What can hang from each mark
U: J
T: Q X
B: N U
Q: Y
Y: U
X: B J M Y
N: Y

Every row comes from one small tree of marks. Brackets hold a mark, then the marks that hang from it, in alphabetical order. Every link used is in the known rows. Which tree was each row made from?
(in the rows, 128 means zero)
Known rows
[B [U J]]: [172  81 149 119 115 158 104 173  71 124 132 113 186  53 175]
[X B Y]: [129 205 172 134  95 123 149 129 147  93  76 109 103 124  79]
[X B [Y U]]: [108 155 148 128  82 120 150 146 161 104  50 114 124 137  76]
[T Q X]: [146 118 133 133 120 139  75  69 132 193 153 130 136 149 144]
[Q [Y [U J]]]: [186  98 102 114 147 126 117 168 103  28  85  98 176  82 138]
[N [Y [U J]]]: [163  76 150 130 141 159  81 136 104  81  39 117 137 132 109]
[T Q [X [B [N Y]] J M]]: [111 131 123 134 163 120 138  97 154 175 195 150  96 154 147]
[N [Y U]]: [162  84 139 128 137 161  64 103  99 101  25 133 151 165 100]
[X B J M [Y U]]: [ 83 167 114 118 135  99 181 187 154  85 108 138  84  92 126]
[T [Q [Y [U J]]]]: [172 112 131 115 162 143  97 124 176  99 129  97 151 104 156]
[X [B [U J]] M Y]: [ 86 180 149 142 107 125 185 164 145 124 113 131 104 122 111]
[T [Q Y]]: [185 152 141 117 168 148  85  90 163 103 136 105 146 118 152]
[T Q]: [172 157 152 128 147 154  62  77 165 150 151 122 137 106 173]
[T Q [X [B N] J Y]]: [114 118 154 113 131 113 161 131 152 147 193 111  93 131 111]
[X M Y]: [118 197 118 138 132 124 117 114 100  87 134 149 101 128 126]
[T [Q Y] [X B M]]: [120 166 108 144 143 118 133  72 175 172 136 138 121 186 122]
[B U]: [170  92 131 116 109 162  80 124  65 150 112 136 207  98 162]

Which tree is each row?
[114 124 117 138 138 126 151 106 167 184 143 128 136 169 128]	[T [Q Y] [X [B [U J]] M]]
[172  72 124 129 157 145 106 133  74  55 156 134 158 125 138]	[B [N [Y [U J]]]]
[ 96 127 118 123 106 108 164 152  81 150 130 144 116 129 110]	[T [X [B U] J M Y]]
[107 127  95 105 151 109 140 186  99  64 140 141 102  73 150]	[X J M [Y U]]
[107 123  99 141 137 114 146 106 187 166 128 129 125 173 126]	[T [Q [Y [U J]]] [X B M]]
[130 104 151 105 134 124 117 126 124 150 169 107  98 117 122]	[T Q [X J Y]]
[ 87  99 114 135 118 122 122 112 153 179 156 133 103 166 123]	[T Q [X M [Y [U J]]]]
[114 113 149 132  71 121 155 147  87 150  98 116 133 138  81]	[T [X [B [U J]] Y]]
[122  95  87 133 149 121 116 106 148 152 150 131 137 161 143]	[T [Q [Y [U J]]] [X M]]
[124 118 149 124 110 133 103  87 134 174 146 115 112 163 103]	[T Q [X Y]]
[116 127 102 131 116 113 136 133  79 169 136 158 141 113 151]	[T [X [B U] J M]]
[ 88 159 135 140 120 120 206 170 127 102 178 140 115 126 120]	[X [B N [U J]] M Y]
[119 112  93 130 125 110 151 137  67 154 182 164 149 118 157]	[T [X [B N U] J M]]
[ 76 179 122 148 106 108 177 165 173 100  90 134  90 125 107]	[X B M [Y [U J]]]
